Known rows, with every way that one mark hangs from another:
[tusa bukaboz [dizi kiba kivoz sefuzu]]: [-23  15  -3  10  13 -18 -13  12  19 -14 -11  14 -11 -27  15 -20 -30  30
   3 -19 -20  30 -33  21  -6 -41  -7 -16  19   4  31 -11 -16  -6  -8 -13
  14  30   5  14  25 -23 -17 -22 -15  -1 -20  -8  23  -6   6 -30 -13   6
 -12 -19]
[bukaboz kiba [mepa tati] [tusa [dizi kivoz sefuzu]]]: [  3  17 -27   7   5  23   5   5   8  11 -25   5   5 -28  21 -13 -22  -3
  34 -41  -2 -23 -19   7   0  -7  -6  22  29  22  31   7 -24  -7  26  -2
   2  41 -23   4   5 -10 -10 -24  15  15  29  -4  -5  -7  -1  10   2  37
  10 -23]
[kiba [bukaboz [kivoz dizi] [mepa tati] tusa]]: [ 12  14 -14   6   5  19   3 -13   6  13  -9  -3 -10 -11  20  -3 -11 -11
  32 -16  -9 -18 -19  21  19   2  -8  22  18   6  21  15  -8  11  -9  -3
   1  21 -19  20  -9   3  -5 -11  16  20  16   5   7  -5  -3  -8  15  19
  12  -6]
[bukaboz kivoz mepa [tusa dizi]]: [  2   8 -22   3   3  28   1 -12   2  -8 -11   2  -2 -11  19   5 -34  -6
  25 -36  -1 -30 -12  11  18  11  -9  24  13  14  24  15  -5   1   0  -2
   8  31  -7   9 -10  -2  -7 -19  19  25  29   3   9  -7   0   4  15  34
  24 -12]
[tusa [bukaboz kiba [mepa tati]] [dizi kivoz sefuzu]]: [-17  10  -5   4  22  -5 -12  13  15  -6 -22   9  -2 -38  14 -17 -24  20
  23 -28 -16   2 -25  19   4 -35  -2   7  21   5  39  -2 -15 -11   7 -15
   8  36  -4  16  17 -13 -17 -30  -5   6  -2  -7  17  -7   3 -19  -4  25
 -13 -29]
[mepa [bukaboz kiba]]: [  7   0  -5  10  12   3   2  10  -1  12 -12   6   0 -14 -11 -18   5 -10
  19   4  -9  -8  -7   7  -4 -16   8   4   4  -2   4  23 -10  -2  13   5
   6  11 -10   8  -2   5  -1  -6   4  -7  13 -12   5   6   5  -1   0  11
  -6 -11]
[forik tati]: [  0  -5  10  -2   4  -1  -7   3   2  10  -1  -3  -3 -13  -5   0  11  -7
   7   5   2  -1 -13   6   5   6  -3   5  16 -12  -7  -2  -7   0 -14  20
   8   3 -10 -10  -1   0  23  -7  -3   4   6  -3  -7  -6  -5  -9  -3   0
 -15   2]
[mepa tati]: [  1 -11  -8  -7   0  -5   5  14  -4   8   2 -11  -2 -14  -3  -4  10 -12
   9   6  -6 -12 -10   7 -12  -6   7   5   9   3  -8   1 -10  -4   2   5
   0   4 -18  -5   5   3  -1  -7   0  -7  -8  -7 -11  -3   1  -6   3   6
  -7  10]
[dizi kiba kivoz sefuzu]: [-16  25 -21  15   8   1  -5  -2   6   7   6   4 -23  -8  30 -26 -16  18
   1 -14   3  35 -30  13 -13 -19 -12 -15  10   7  26 -14 -25   1  -4  -5
  23  29 -11  -2  30 -20  -6  -1 -21  -8 -13   5   4   5  15  -8 -29  -2
  -4   0]
[kivoz [dizi [kiba [bukaboz tusa]] sefuzu]]: [  3  24 -19  10 -10  -4  -2   1  17  10 -16  13  -8   0  18 -17 -17  -2
  11  -8 -16  18 -11  18  -4 -12  -7  -8  14  12  24 -14 -32  10  -6  -7
   7  12  -1  15  15 -16  -1  -2  -1  -4   6   1   9   2  -3 -12  -7  -2
  -4 -16]
[dizi [kiba [bukaboz kivoz]]]: [  7  21  -8  15   5   9  -5  -5  10  10   3   5 -16   0  10  -4 -11   8
  14 -10   1  11 -21   9   5  -8  -6  -6  14   0  16   3 -19   9  -7  -6
  14  17 -10  13   6  -5  -6   0   8   1  -6   5   8   0   2 -12  -4   3
   6   6]
[dizi [kiba [bukaboz [mepa tati] tusa]] kivoz sefuzu]: [ -8  35 -21  21  11   9  -1  -7   7  16  -1   0 -29 -19  40 -29 -17  14
  19 -25   3  27 -43  22  -3 -22 -18  -9  23  13  32  -2 -28   4  -1  -9
  21  36 -27   7  24 -23 -10  -6 -12   2 -10   8   1   1  12 -11 -20   5
   1  -1]
[bukaboz kiba kivoz [tusa dizi]]: [  6  18 -28   3   4  31  15  -1  10   5 -13   9  11  -8   8   0 -30   3
  25 -36 -11 -17 -11   4   1   9  -6  25  23   7  27  14 -17   5   6  13
  -2  41  -2  12  -5   0  -3 -19  27  27  38  -4  14  -6  -1  10  14  28
  26 -15]
[kiba [bukaboz [kivoz dizi] mepa tusa]]: [ 13  19 -10   9   6  21   1 -19   7   9 -11   3  -8  -4  22  -1 -15  -6
  28 -19  -6 -12 -14  17  23   4 -11  19  14   5  24  15  -3  13 -10  -7
   3  19 -10  23 -11   0  -5  -8  17  23  20   9  12  -3  -4  -5  13  14
  14 -12]
[mepa [bukaboz kiba [kivoz [dizi sefuzu]] tusa] tati]: [  8  -2 -34   2  11  11  17  15  -3  22 -15  -1  -2 -28   4 -27  -4 -26
  39  -3 -24 -24 -22  24 -15 -14   7  22  23   7   9  28 -32  -1   6  17
   8  31 -28  10   5   5   3 -21   9  -1  27 -18   1   3   9  -5  10  28
   0  -6]
[tusa [bukaboz mepa] [dizi kiba sefuzu]]: [-11  12  -1  13  10 -10 -18  11  20 -17 -22  15 -11 -27  11 -13 -34  19
  14 -23 -11  10 -20  13   9 -37  -3 -12  19  11  32  -8 -24  -9   5 -23
  14  22   6  18  19 -20 -16 -22  -7  -4  -9  -6  15  -8  -3 -23  -2  20
 -11 -22]
[bukaboz kiba [kivoz dizi] mepa tusa]: [ 16  17 -34   9   3  47   0 -15  10  15 -19  15  12   1  23   3 -32 -14
  43 -40   3 -36  -3   3  21  18  -6  39  18  14  41  14 -20   5  11   3
   6  36  -5  17 -12   3   0 -19  31  23  63   6   9  -2  -2  25   8  44
  31 -28]
[kivoz [dizi [kiba [bukaboz mepa tusa]] sefuzu]]: [  5  25 -20  12 -10   1  -6  -3  17   9 -18  14 -11  -1  21 -16 -20  -3
  16 -12 -12  12 -10  18   1 -12  -8  -4  14  14  28 -12 -32   8  -2 -11
   9  14  -2  15  13 -16  -2  -5   2  -4  10   3   8   2  -4 -10  -7   4
  -4 -19]
[kivoz [dizi [kiba [bukaboz mepa tusa]]]]: [ 11  17 -15  12 -11   5 -12  -3  15  10 -14  16  -2   5  13  -4 -14  -8
  17 -10 -10   2  -8  13   5  -5  -5  -2  14  10  21  -7 -20   8  -2  -7
   7   8  -3  16   2  -9  -4  -6  10  -1  13   1  11  -2  -5  -8  -7   6
   1 -18]

Rows:
[  3  -1  -3   5  23  19 -11   1   8   6  -7   7   5 -19   7  -1 -15   5
  34 -18   1 -21 -15   2  19 -11   2  24  16  -2  28  13  -9  -9   6  -3
   8  24  -4  20   0   7  -5 -23  11   8  22   0   7  -4   3   2   7  35
   7 -12]
[tusa [bukaboz kiba kivoz [mepa tati]]]
[  1  -6 -15   4  10   1   1   3  -4   3  -4   2  -6  -9  -3 -15  -3 -16
  16  10 -19 -11  -8  23  -1  -8   7   9   0  -5   5  23  -7   4 -11   6
  14  12  -5  10  -2   6   1 -11   1  -2  11  -9  16   8   9 -14   4  11
  -5  -7]
[mepa [bukaboz [kivoz dizi]]]
[  2   6  -3   5  15  10  -8   0  16   4  -9  16  10  -6   5  -2 -19   7
  22 -12 -11  -4  -7   5  13 -11   1  17  12  -7  29   6  -9  -2  -6   1
   3  20  12  24   1   5  -2 -18  10  10  24  -2  20  -2   1  -2   3  20
   6 -20]
[tusa [bukaboz kiba [kivoz dizi]]]
[  7  14  -5   3   7   6   2 -11   7   8  -3  -1 -10   0   7  -2  -4   0
  15  -3 -15   3 -10  21  12   1  -5  11   5  -7  18   7  -2  15 -20  -4
   0  14  -2  20  -4   5  -4  -2   8  14   0   7  17   0  -3 -16  10  -1
   2  -4]
[kiba [bukaboz [kivoz dizi]]]
[ 10  18 -17   5   6  17   7 -13   6  12 -11  -5 -12 -14  25  -9 -13 -10
  32 -18 -10 -13 -19  23  16  -2 -10  21  18   8  23  12 -13  11  -9  -6
   2  24 -19  20  -5  -1  -4 -11  12  18  15   6   5  -4  -3  -9  15  18
   9  -6]
[kiba [bukaboz [kivoz [dizi sefuzu]] [mepa tati] tusa]]
[ -1  15 -21   7 -11  -6  -6   4  14   5 -12  14  -6   3  14 -14 -17  -4
   5  -5 -13  15  -3  13  -9 -11  -2  -9   6  11  22 -20 -33   5  -5  -7
  10   9   5   7  19 -14   0  -4  -5 -12   6   0   7   3   0  -9 -13   0
  -9 -16]
[kivoz [dizi kiba sefuzu]]
[  5  21 -23   9  -8  -1  -4   1  14  11 -18  11 -11  -7  20 -18 -16  -8
  19 -10 -15   9 -13  19  -3 -14  -5  -3  16  14  25 -12 -35   7  -1 -10
  10  14  -8  14  15 -15  -3  -8   1  -6   7   1   4   0  -3 -13  -7   7
  -6 -15]
[kivoz [dizi [kiba [bukaboz [mepa tati] tusa]] sefuzu]]
[-12  21 -17   9   6 -10  -6   6  11  -3 -10   1 -21 -24  16 -19 -17  15
   9 -20 -16  18 -30  28  -8 -25  -8 -11  18  10  27 -10 -22   2  -5 -14
  15  32 -13   5  21 -19 -16 -14  -9  -1 -24  -3  12  -3   2 -29 -11   4
 -13 -10]
[tusa [dizi [kiba [bukaboz [mepa tati]]] kivoz sefuzu]]
[  3  23 -17  10  -8  -8  -5   1  17   8 -14  13 -11   1  16 -16 -15  -1
   9  -5 -16  20  -7  19  -4 -14  -5  -9  10   8  25 -17 -31  10  -7 -10
   9  10   1  15  17 -12  -2  -2  -4  -8   1   1  10   3  -3 -16  -8  -3
 -10 -15]
[kivoz [dizi [kiba bukaboz] sefuzu]]
[ -2  25 -23   7   1  13  15   4  11   8 -19  10   7 -14  16 -14 -23  11
  16 -34 -10   4 -15   4  -9  -7 -11  10  22  13  27   2 -19   1  15   6
  -5  36  -5   7   5 -13  -6 -15  12  18  25  -6   8  -6   1   7  -1  15
  13 -22]
[bukaboz kiba [tusa [dizi kivoz sefuzu]]]
[  2  31 -20  18   6  14   4  -5   9  14  -7   1 -27 -16  28 -22 -22   5
  25 -23   3  12 -30  16   3 -16 -12  -3  23  14  28   0 -39   6   1 -10
  18  31 -21  12  18 -15  -6  -5  -1   1  -1   6  -4   0   3  -8   0  14
   5   5]
[dizi [kiba [bukaboz kivoz [mepa tati] tusa]] sefuzu]
[ 15  11 -32   6  10  47   8  -7   1  20 -11   1   6 -14  19   0 -22 -14
  47 -37   9 -44 -15  -1  15  13  -4  40  24  12  28  22 -21  -3  19   8
   6  39 -23   9  -8   8  -2 -20  28  21  49   2  -7  -3   1  24  13  48
  30  -8]
[bukaboz kiba kivoz [mepa tati] tusa]
[ -1  32  -9  16   3  -2   2   1  12  11  -7   4 -26  -9  17 -23 -11  12
   9 -10  -1  31 -22  12  -4 -21 -10 -18  15   8  21  -9 -34   7   1 -13
  13  17  -8  11  22 -18  -5   4  -8  -8 -15   6  -1   3   1 -14  -7  -5
  -6   3]
[dizi [kiba bukaboz] sefuzu]
[ -1  14  -6   9  -4 -10  -7   7  14  -7 -11   8  -9 -10  -3  -3 -15  11
   4 -13 -16  10 -15  16  -3 -16  -2 -14  14   4  12  -5 -14   5  -2 -11
   5  15  -2  10   7 -11 -13  -9   5   0 -18  -5  14  -6  -6 -24   1   0
  -6 -10]
[tusa [dizi [kiba bukaboz]]]
[  9   8   5   6   9   3  -5  -6   2  11  -7  -7 -13 -13   5  -2   7  -3
  21  -5   0  -8 -13  13  15  -8  -3   7  11   1   9   9  -1   4   0 -13
   0   6 -18  13  -6   2  -8  -3   6   5  -8   5  -2  -2  -6 -11   9   7
  -5   0]
[kiba [bukaboz [mepa tati]]]
[ -1  11 -16  12  11   3  11  11   4   8 -19   8  -1 -24   3 -27 -10  -3
  21 -12 -17  -3 -20  16 -11 -21  -2   4  16   7  11  23 -14  -1  12   8
   4  27 -13   8   2  -7  -5 -16   5   3  17 -15  10   3   7  -6   1  14
  -1 -19]
[mepa [bukaboz kiba [tusa [dizi kivoz sefuzu]]]]
[  7  12 -11   3  11   9   0 -12   4   9  -8  -6 -16 -12  15  -7  -6  -6
  27  -9 -10  -9 -14  25  17  -3  -3  17   9   0  23   7 -12  11 -13 -11
   6  18 -13  19   0   4  -7  -8   6  10   2   8   8   0  -3 -16  10  13
  -3  -5]
[kiba [bukaboz [kivoz [dizi sefuzu]] [mepa tati]]]
[-12  36 -14  19  12   0  -1  -6  10  13   3   1 -30 -12  32 -28 -12  23
   6 -15  -1  41 -38  21  -7 -24 -16 -16  14   5  30  -8 -23   9  -9  -9
  20  30 -15   7  27 -21 -10   1 -17  -2 -21   8   8   3  13 -17 -24  -7
  -6   1]
[dizi [kiba bukaboz] kivoz sefuzu]
[ -1  10 -28   3   2  11   0  -5   7   3  -1   5  -8   4  15  -6 -22  -3
  12  -9 -11   3  -7  17   1   3  -1   8   4   2  25  -6 -24   9 -17  -1
  15  21   5  10  12  -1   1  -7   0   1  11   5  13   4   5  -7  -3  10
   5  -4]
[bukaboz [kivoz [dizi kiba sefuzu]]]
[  3  10 -29   6   4  23 -13 -14   7   1  -6   7 -11   1  23  -3 -29  -8
  23 -19   0 -14  -5  15  17   6  -1  16   2   9  36  -2 -23   5  -6 -12
  22  25   0  10   8  -2  -2 -11   4   2  23  10   8   4   3   1  -2  27
   7 -13]
[bukaboz [kivoz [dizi kiba sefuzu]] mepa]
[  9  17 -12  16   7  14 -10  -5   8  12   0   2 -18  -7  11  -5  -9   0
  23 -13   4  -1 -23  11   9  -7  -5   0  16   4  17   4 -21   5  -1  -9
  17  18 -19  13   6  -3  -7  -4   7   0  -5   6   3  -1   1 -10  -2  14
   5   7]
[dizi [kiba [bukaboz kivoz [mepa tati]]]]
[ -3   0  -6   2  20   7 -13  10  15  -8 -18   9   5 -28   0   0 -26  10
  31 -26 -16 -22 -17  13  15 -20   5  19  20   1  33   8 -11  -9   4  -9
   5  32   1  21   3   1 -15 -32  13  10  12  -8  19  -9  -4 -14  11  36
  -1 -22]
[tusa [bukaboz kiba kivoz [mepa tati]] dizi]
[  8  13 -12  10 -10  -4 -12   0  16   8 -11  15  -2   7   7  -4 -10  -5
  11  -1 -16  10  -6  15   0  -7  -2  -6  10   5  18 -10 -21   9  -7  -7
   7   3   2  15   6  -8  -2  -3   4  -5   4   0  14   0  -5 -13  -9  -2
  -6 -15]
[kivoz [dizi [kiba bukaboz]]]
[ -4   4  -3   5  19  10 -14   4  17 -13 -19  15   7 -21   1   2 -32  15
  27 -29 -13 -16 -12  10  20 -17   2  17  16  -1  37   8  -6  -6   3 -12
   6  32  10  24   0   1 -14 -28  13  14  16  -4  24  -7  -4 -12  11  33
   4 -28]
[tusa [bukaboz kiba kivoz mepa] dizi]
